Every row comes from one small tree of marks. The marks that hang from a mark follow it in brackets, in alphabetical order. Every link used is in the known rows. Which tree was each row made from?
Known rows:
garu[mono]: [-0.20  0.06  3.06  0.35 -1.01  1.43 -0.38 -2.24  0.94  2.38 -0.48 -0.24
 -0.95  0.58  0.37  1.54  0.99  1.63 -1.20 -2.44]
rerik[garu[mono] murim[bepul]]: [-3.72 -2.22  2.74  0.89 -0.74  3.15  0.24 -0.83  3.48 -0.70  1.61 -2.94
 -0.83 -1.30  0.84 -0.16  2.89  0.97 -1.14 -0.69]
rerik[murim[garu[mono]]]: [-1.65 -1.74  3.34  3.09  0.64  3.50  0.55 -1.91  2.38  2.32  0.69 -0.13
 -1.60  0.08 -0.46  0.82  1.85  0.64 -0.75 -0.86]
bepul[murim[niti] rerik[garu[mono]]]: [-3.64  1.11  5.11  0.85  1.43  2.98 -2.18 -1.55  2.82  1.29  0.38 -2.52
 -0.85 -3.12  0.59 -0.71  0.44  0.59  0.42 -1.04]
rerik[garu[mono murim[niti]]]: [-0.78 -1.71  2.46 -1.54  0.72  2.38 -0.30 -0.78  3.56  1.14  1.97 -2.65
 -0.16 -0.73  1.45  0.57 -1.18  1.84  0.32 -2.82]
garu[mono murim[bepul[rerik] niti]]: [-1.43 -1.09  4.22  2.48 -1.51  1.38 -0.09 -0.74  5.82  1.30  0.26 -0.92
  1.05 -1.02 -0.30  0.34 -0.77  2.23  0.36 -3.42]
murim[niti]: [-1.19 -0.43  2.85  1.92  0.64  0.20  0.30 -0.16  2.42  2.24  1.22 -0.42
  0.13  1.62  0.73 -0.33 -0.35  0.83  0.72 -2.87]
rerik[garu[mono]]: [-1.51  0.49  2.94 -0.94 -0.34  2.16 -1.44 -2.51  1.09  0.79  0.84 -2.13
 -2.09 -0.79  1.30  0.91  1.76  0.43 -1.29 -1.43]
murim[bepul[rerik] niti]: [-3.34  0.03  4.22  4.65 -0.85 -0.30 -0.44 -0.05  4.89  0.76  0.78 -0.54
 -0.01  0.30 -0.35 -1.09  1.04  0.36  0.48 -2.41]
bepul[rerik[garu]]: [-4.11  2.87  2.32  1.80 -0.69  1.07 -2.18 -2.17  1.93 -0.16  0.99 -0.90
 -2.65 -0.36 -1.57 -1.34  1.40 -0.19 -0.81 -0.38]
rerik[garu[mono] murim[bepul niti]]: [-3.67 -3.37  3.54  1.76  0.90  2.58  0.40  0.33  4.43 -0.20  2.27 -3.81
  0.42 -1.96  1.81 -0.44  1.51  0.47 -0.08 -1.38]
momadum[murim[rerik]]: [-1.31  2.59  1.35  2.40 -0.35  3.13  0.29 -1.81  1.86  1.74  0.22  0.20
 -0.40  0.56 -2.16 -0.99 -0.40  0.88 -0.33 -0.74]
murim[bepul garu[mono] niti rerik]: [-0.94 -2.24  5.32  4.82  1.59  3.01  1.71 -1.81  5.83  1.09  0.87 -0.43
 -1.27 -1.42  2.28  1.08  1.61 -1.49  0.95 -1.33]
bepul[murim[garu[mono] niti] rerik]: [-2.16  0.15  6.64  3.64  1.87  3.24 -1.07 -1.70  3.89  3.04 -0.08 -0.19
 -1.29 -1.80  0.30  0.14  1.07  0.28  0.85 -1.13]
bepul[murim[niti] rerik]: [-3.43  1.32  4.16  2.54  0.75  1.37 -0.45  0.05  2.66  2.08 -0.02  0.30
  0.11 -0.02 -1.13 -1.53 -0.52  1.60  1.19 -1.73]
bepul[rerik[garu[mono]]]: [-2.91  2.41  3.69  1.09 -0.78  1.92 -2.98 -3.41  1.47  0.66  0.05 -1.95
 -2.40 -2.26 -0.94 -0.03  1.38 -0.01 -1.47 -0.96]
momadum[garu murim[bepul niti rerik]]: [-3.63 -0.88  2.20  5.05 -1.10  1.96  1.57 -0.73  5.11  1.48  3.59 -0.96
 -0.48 -1.83  1.24 -1.04  1.86  0.28  0.94 -0.27]
momadum[garu[mono]]: [-1.46 -0.56  2.57  1.46 -2.04  1.18 -0.28 -3.14  1.03  2.87  1.25 -0.20
 -2.37 -1.54  1.71  1.59  2.51  1.74 -1.08 -1.51]
rerik[murim[bepul garu[mono] niti]]: [-2.29 -4.12  4.90  4.71  1.09  2.98  1.67  0.11  5.65  1.54  2.11 -1.49
  0.06 -0.69  1.44  0.44  2.23 -0.04  0.20 -1.45]
bepul[murim[niti rerik[garu[mono]]]]: [-2.38 -0.17  3.62 -0.03  3.30  4.38  0.29 -1.64  2.65  0.72  0.05 -2.16
 -0.62 -2.91  2.10 -0.22 -0.42  0.54  1.16 -0.89]

Write each row's tree:
[-5.50  1.54  1.49  2.89  0.25  2.31 -1.49 -1.42  2.14 -0.22  1.32 -1.20
 -1.84 -0.90 -3.00 -2.43  0.90  0.34 -0.58  0.11] => bepul[rerik[garu murim]]
[-2.61 -2.70  0.79  3.66 -0.87  1.76  3.57 -0.39  6.40  0.47  3.06  0.85
 -0.36 -1.08  1.79 -0.38 -0.01  2.19  1.71 -1.50] => momadum[garu[murim[bepul niti rerik]]]
[-2.25  0.45  3.18  0.41  0.14  2.10 -2.11 -1.85  4.15  1.13  1.01 -2.39
 -0.53 -2.23 -0.73 -0.28 -1.44  1.03  0.08 -2.33] => bepul[rerik[garu[mono murim[niti]]]]
[-2.15 -2.73  4.63  4.27  0.36  1.00  1.59  0.35  5.71  1.02  2.52 -0.19
 -1.03  1.71  2.39  0.04  2.78 -0.73  0.78 -1.38] => murim[bepul garu niti]
[-2.19 -0.50  2.98  4.79  0.21  2.98  2.30 -1.66  5.06 -0.04  1.32  1.48
 -2.38  1.07  0.91 -0.01  2.71 -0.90  0.43 -0.11] => murim[bepul garu rerik]
[ 0.05 -2.47  2.56  1.85  0.26  2.90  2.42 -0.66  5.92  0.75  0.47 -0.09
  1.16 -0.62  1.30  0.88 -1.34  1.99  0.91 -3.19] => garu[mono murim[bepul niti rerik]]
[-5.30  1.34  4.08  3.25 -1.03  1.70 -2.19  0.04  5.20  0.16  2.90 -3.22
 -0.37 -1.67 -0.93 -2.38  1.81 -0.73 -0.04 -0.42] => momadum[murim[bepul[rerik[garu]] niti]]
[-3.07  1.74  0.75  3.62 -1.70  2.49  0.54 -2.55  2.00  2.35  2.13  0.36
 -1.99 -1.29 -1.05 -0.68  1.16  1.12 -0.43  0.27] => momadum[garu murim[rerik]]
[-0.33  0.50  3.39  3.33  1.22  3.59  0.74 -3.64  2.65  1.84 -0.38  0.60
 -2.72 -0.77  0.60  1.40  0.97 -0.78 -0.39 -0.70] => murim[garu[mono] rerik]
[-3.55 -0.49  5.44  6.36  0.06  0.74 -0.07 -0.25  6.25  0.79  1.65  0.15
 -1.37  0.10  0.32 -1.03  2.30 -1.40  0.90 -1.07] => murim[bepul[rerik] garu niti]
[-1.51  0.14  3.58  1.66 -3.29  2.06 -0.17 -1.51  4.76  0.92 -0.64  0.24
 -0.30 -0.34 -1.36  0.78  0.38  2.78 -1.00 -2.63] => garu[mono murim[bepul[rerik]]]
[-0.66 -1.69  1.31  2.21  0.43  2.80  1.79 -2.60  4.20  2.59  1.72  0.06
 -0.63 -2.58  1.11  1.12 -1.21  2.33  1.14 -2.28] => momadum[garu[mono murim[niti rerik]]]
[-1.75 -0.18  4.16  3.43  0.71  2.25 -0.25 -0.13  3.83  2.94  2.62 -1.31
 -0.65  1.26  0.05 -0.77  1.18 -0.41  0.23 -1.15] => momadum[murim[garu niti]]
[-1.74 -0.66  3.62  2.31 -1.31  1.68 -0.84 -1.68  2.05  4.38  2.59 -2.19
 -0.48 -2.50  1.26  0.67  1.53  1.40 -0.18 -1.58] => momadum[garu[mono] murim[niti]]
[-2.32  0.60  5.84  4.70 -1.64  2.04 -1.04 -2.49  4.59  1.32  0.17  0.12
 -2.60 -0.98 -0.13  0.92  3.50 -0.60 -1.11 -0.82] => murim[bepul[rerik] garu[mono]]
[-3.46  0.79  1.88  1.27  0.33  1.53 -1.11 -0.71  4.52  0.37  2.28 -1.42
 -0.53 -0.29 -1.30 -1.89 -1.39  0.96  0.72 -1.93] => bepul[rerik[garu[murim[niti]]]]
[-2.18 -0.96  6.69  5.50 -0.10  1.62 -0.94 -1.36  5.67  1.70  0.88 -0.87
 -1.44 -1.68  0.81  0.51  2.50 -1.27  0.07 -1.49] => murim[bepul[rerik] garu[mono] niti]
[-3.51  2.00  1.29  0.31 -1.36  1.88 -1.47 -1.55  3.23 -0.14  1.23 -0.48
 -1.72  0.09 -2.08 -1.44 -0.51  1.49 -0.42 -1.19] => bepul[rerik[garu[murim]]]
[-4.20  0.14  3.43  3.32  1.52  2.47 -2.33 -1.54  3.01  1.04  1.06 -3.36
 -0.27 -3.05 -1.65 -1.32 -0.46 -0.01  0.01 -1.15] => bepul[rerik[garu[mono] murim[niti]]]
[-1.87 -1.16  2.64  4.28  0.97  1.19  2.12 -0.14  4.88  0.10  0.87  0.05
  0.17  0.55  1.44 -0.65  0.14  0.01  1.45 -2.11] => murim[bepul niti rerik]
[-0.84 -1.01  5.14  2.93  3.54  4.80  1.64 -1.71  3.80  2.40  0.06  0.28
 -1.18 -1.66  1.82  0.69  0.26 -0.09  1.52 -1.00] => bepul[murim[garu[mono] niti rerik]]
[-0.89 -2.83  6.01  3.59  0.41  1.92  0.64 -0.55  5.42  1.72  1.65 -1.14
 -0.92 -0.19  3.08  1.45  2.87 -0.73  0.12 -2.21] => murim[bepul garu[mono] niti]
[-0.18 -1.69  5.21  2.78  1.31  1.97 -0.18 -1.55  3.40  2.95  1.02 -0.92
 -1.26 -0.21  1.69  1.31  1.31 -0.61  0.09 -2.20] => murim[garu[mono] niti]
[-1.52  0.07  2.71  1.45  2.77  2.75 -0.43 -2.55  2.52  0.53  1.00 -2.47
 -1.38 -2.51  1.55  0.19 -0.52 -0.79  0.61 -1.31] => murim[niti rerik[garu[mono]]]
[-1.99 -1.16  1.01 -0.72  0.51  1.48  0.51  0.50  4.02  0.44  2.93 -1.64
 -0.21  0.85  0.86 -0.95 -1.37  1.59  0.79 -2.42] => rerik[garu[murim[niti]]]
[-2.42 -1.45  3.84  1.99  1.50  2.83  0.40 -1.42  4.59 -0.73  1.50 -2.59
 -0.79 -2.47  2.78  0.19  0.93 -1.04  0.65 -1.22] => murim[bepul niti rerik[garu[mono]]]
[-2.43 -1.92  4.53  2.92 -2.57  1.69 -0.19 -0.58  4.07  2.86  3.20 -2.38
 -0.17 -2.53  2.31  0.70  3.24  1.21 -0.47 -1.45] => momadum[garu[mono] murim[bepul niti]]
